Every row comes from one small tree of marks. The marks that hang from a mark follow it in brackets, in the order of their numbers. Every link used is in the known rows. Which tree was each row made from?
Known rows
Q973(Q893 Q932(Q549 Q613(Q554 Q967))): [-1.07 -0.88 -1.43 -0.44  3.09 -1.01 -5.95 -0.35  2.00  4.33  0.43 -0.93
  3.85  2.21 -1.60 -3.39 -2.19  1.14  0.59]
Q613(Q554 Q737 Q967): [ 2.15  0.77  2.53  4.32  3.72  0.85 -5.21 -0.50 -2.67  2.59 -0.76 -1.22
  3.16  3.29 -2.35 -1.49 -4.65  2.24  0.28]
Q613(Q737 Q967): [ 0.47  0.16  2.89  2.58  2.11  1.67 -4.23 -0.45 -2.34  0.14 -0.75 -1.41
  3.37  3.02 -1.46 -0.91 -5.12  2.13  0.22]
Q932(Q613(Q554 Q737)): [ 1.09  0.94  0.32  4.53  1.45  1.26 -3.30  0.88 -0.64  1.79  0.85  0.10
  5.19  3.65  0.20 -2.00 -3.29  3.02  1.16]
Q932(Q613(Q737)): [-0.21  0.44  0.67  2.95  0.14  1.80 -2.38  1.02 -0.53 -0.18  0.93 -0.13
  5.49  3.54  0.90 -1.64 -3.76  3.01  1.26]
Q893(Q973(Q932)): [ 1.71  2.43  1.60  0.06 -1.74 -1.52 -3.02  1.36  2.77  1.26  4.26 -4.89
  3.88 -0.68 -2.20  0.63 -5.22  0.66  0.03]
Q932(Q549 Q613(Q554 Q737) Q973(Q893)): [ 1.23 -1.35 -2.95  3.17  1.41  0.79 -7.72 -0.54  2.11  2.47 -3.17 -2.99
  3.45  5.29 -2.37 -3.93 -1.43  4.66  0.56]
Q549(Q932(Q613 Q973(Q893))): [-0.26 -1.73 -3.30  1.27  2.57  1.06 -1.76 -0.39  1.61  0.93  2.10 -1.68
  2.62  3.90 -0.29 -0.52 -1.42  3.31  1.46]
Q893(Q973(Q932(Q549 Q613(Q554 Q967)))): [ 2.00  0.20  0.89  1.08 -0.97 -1.28 -5.11  1.31  1.98  2.16  1.83 -4.39
  3.92  1.96 -2.08 -3.55 -6.61  3.02  0.19]
Q893(Q973): [ 3.08  1.30  1.73 -0.07 -1.57 -0.15 -2.21  1.28  1.33  0.46  2.09 -5.07
  2.72  0.55 -1.86  1.26 -4.40  2.42 -0.67]
Q967(Q613(Q554 Q737)): [ 2.89  2.02 -0.29  4.33  1.01  1.25 -2.92  1.41  0.35  2.54 -0.08 -1.31
  3.79  1.95 -0.39 -1.86 -3.08 -0.22  0.73]
Q973(Q893 Q932(Q549 Q613)): [-2.34 -0.51 -2.01 -1.45  0.90 -0.73 -4.95  0.03  2.90  2.71  1.59 -0.92
  4.92  1.58 -0.77 -1.51 -1.13  0.34  0.25]
Q932(Q549 Q613(Q554 Q967) Q973(Q893)): [ 1.90 -3.09 -3.04  1.16  2.41  1.24 -6.39 -0.62  1.67  3.10 -4.60 -3.72
  1.11  4.49 -2.71 -4.62 -2.07  6.24  0.84]
Q554(Q613): [-1.19 -0.05  0.59  0.98  0.30  2.33  1.01  0.88  2.02  1.21 -0.07  0.49
  3.28 -0.02 -1.33  0.89 -1.68  0.92 -0.19]
Q893(Q973(Q932(Q613(Q737)))): [ 0.69  2.16  1.59  1.88 -1.59 -1.16 -3.32  1.81  2.83  0.36  4.80 -3.84
  5.50  1.47 -0.84 -1.78 -6.50  1.83  0.91]
Q932(Q549 Q613(Q737) Q973(Q893)): [-0.20 -1.71 -2.77  1.73 -0.13  1.39 -7.06 -0.48  2.42  0.56 -2.98 -3.28
  3.67  5.13 -1.78 -3.50 -1.96  4.65  0.42]
Q967(Q613): [ 2.09  0.89 -1.13  0.96 -0.57  1.96 -0.76  1.75  1.03  1.39 -0.32 -1.87
  2.76  0.40  0.23 -0.52 -2.65  0.15  0.77]
Q932(Q549 Q973(Q893)): [ 1.54 -1.42 -2.90 -1.09 -0.39  0.78 -6.58 -0.90  2.47  1.89 -3.56 -4.78
  1.08  2.10 -3.91  0.35  0.10  2.70 -0.69]

Which tree is each row?
[ 1.14 -0.46 -2.18  5.11  2.15  1.01 -3.53 -0.43  0.12  1.34  2.12 -1.03
  4.03  5.20 -0.73 -1.85 -3.56  3.74  1.65]
Q549(Q932(Q613(Q554 Q737) Q973))
[-1.35  0.44 -0.29  2.04 -1.45  0.02 -6.00  0.66  1.10  1.17  1.46 -0.30
  6.39  2.64 -0.55 -2.98 -4.46  0.69  0.77]
Q973(Q932(Q549 Q613(Q737)))
[-0.31 -3.01 -1.72  1.72  1.41  1.73 -7.25 -0.86  1.40  0.43 -4.16 -3.64
  2.71  5.68 -2.00 -5.13 -3.70  5.82  0.97]
Q932(Q549 Q613(Q737 Q967) Q973(Q893))
[-0.89 -1.24 -2.64  2.72  2.77  0.99 -3.15 -0.72  1.38  0.52  2.38 -1.31
  3.89  5.07 -0.32 -1.28 -2.44  3.22  1.56]
Q549(Q932(Q613(Q737) Q973(Q893)))
[ 1.85  1.12  0.97 -0.40 -2.77 -1.58 -5.24  1.13  2.53  1.28  2.52 -5.04
  3.84  0.25 -2.77 -0.36 -5.33  0.85 -0.98]
Q893(Q973(Q932(Q549)))
[ 0.15 -0.48 -0.37  1.72  0.57 -0.17 -5.56  0.37  0.45  3.23  0.19 -0.81
  4.26  2.13 -1.32 -3.71 -4.66  1.84  1.00]
Q973(Q932(Q549 Q613(Q554 Q967)))
[-2.79  1.67 -0.47  0.57  2.23 -0.72 -3.55  0.22  2.89  2.08  4.00 -0.41
  5.87  1.70 -0.18 -1.08 -1.86 -0.17  1.36]
Q973(Q893 Q932(Q613(Q737)))
[-0.91 -1.05 -0.38  0.71 -0.59  0.28 -5.10  0.40  0.59  1.60  0.34 -1.06
  4.44  2.07 -0.81 -3.57 -4.90  1.96  0.89]
Q973(Q932(Q549 Q613(Q967)))
[ 0.88 -2.20 -2.88  2.25  4.64  0.71 -2.68 -0.92  0.79  2.51  1.02 -1.81
  1.83  4.65 -1.13 -2.27 -2.52  4.56  1.67]
Q549(Q932(Q613(Q554 Q967) Q973(Q893)))
[ 1.13 -0.65 -1.07  3.79  4.28  1.22 -4.51 -0.40  1.60  2.40 -1.78 -3.10
  2.51  4.51 -1.97 -4.12 -2.97  5.58  2.09]
Q932(Q613(Q554 Q737 Q967) Q973(Q893))
[-2.91 -0.86 -0.53  0.05  2.31 -0.45 -6.50 -0.50  1.71  2.04  0.84 -0.75
  5.10  3.49 -0.92 -3.70 -3.45  0.84  0.54]
Q973(Q893 Q932(Q549 Q613(Q737 Q967)))
[-0.91 -0.06 -1.01  0.52 -1.79 -0.05 -4.97  0.70  1.47  1.75  1.11 -0.68
  5.26  1.52 -0.71 -2.20 -3.43  0.91  0.81]
Q973(Q932(Q549 Q613))
[-0.83  0.52  0.49  1.23  0.60  0.34 -2.40  0.84  1.01  1.50  2.25 -0.84
  4.28  0.93 -0.24 -2.20 -4.77  1.65  2.16]
Q973(Q932(Q613(Q967)))
[-1.86 -0.75  2.58  2.79  2.05  2.54 -0.62  0.20  0.55  0.47 -0.91  0.71
  3.69  2.20 -1.59 -1.69 -4.34  1.64  0.10]
Q554(Q613(Q737 Q967))
[ 0.48 -0.81 -2.64  0.42  2.55  0.67 -2.72 -1.19  1.26  1.60  1.92 -2.53
  1.74  2.64 -2.04  1.72 -0.77  1.64  0.39]
Q549(Q932(Q973(Q893)))
[-1.39  0.30 -1.26 -2.31  0.97 -1.27 -5.86 -0.42  2.49  3.27  1.50 -1.75
  4.01  0.27 -2.55  0.63 -0.29 -1.66 -0.63]
Q973(Q893 Q932(Q549))
[-1.17  0.01 -2.14 -0.40  1.93 -1.27 -5.62  0.04  2.73  4.38  1.49 -0.59
  4.61  1.68 -1.28 -1.87 -0.94  0.34  0.35]
Q973(Q893 Q932(Q549 Q613(Q554)))
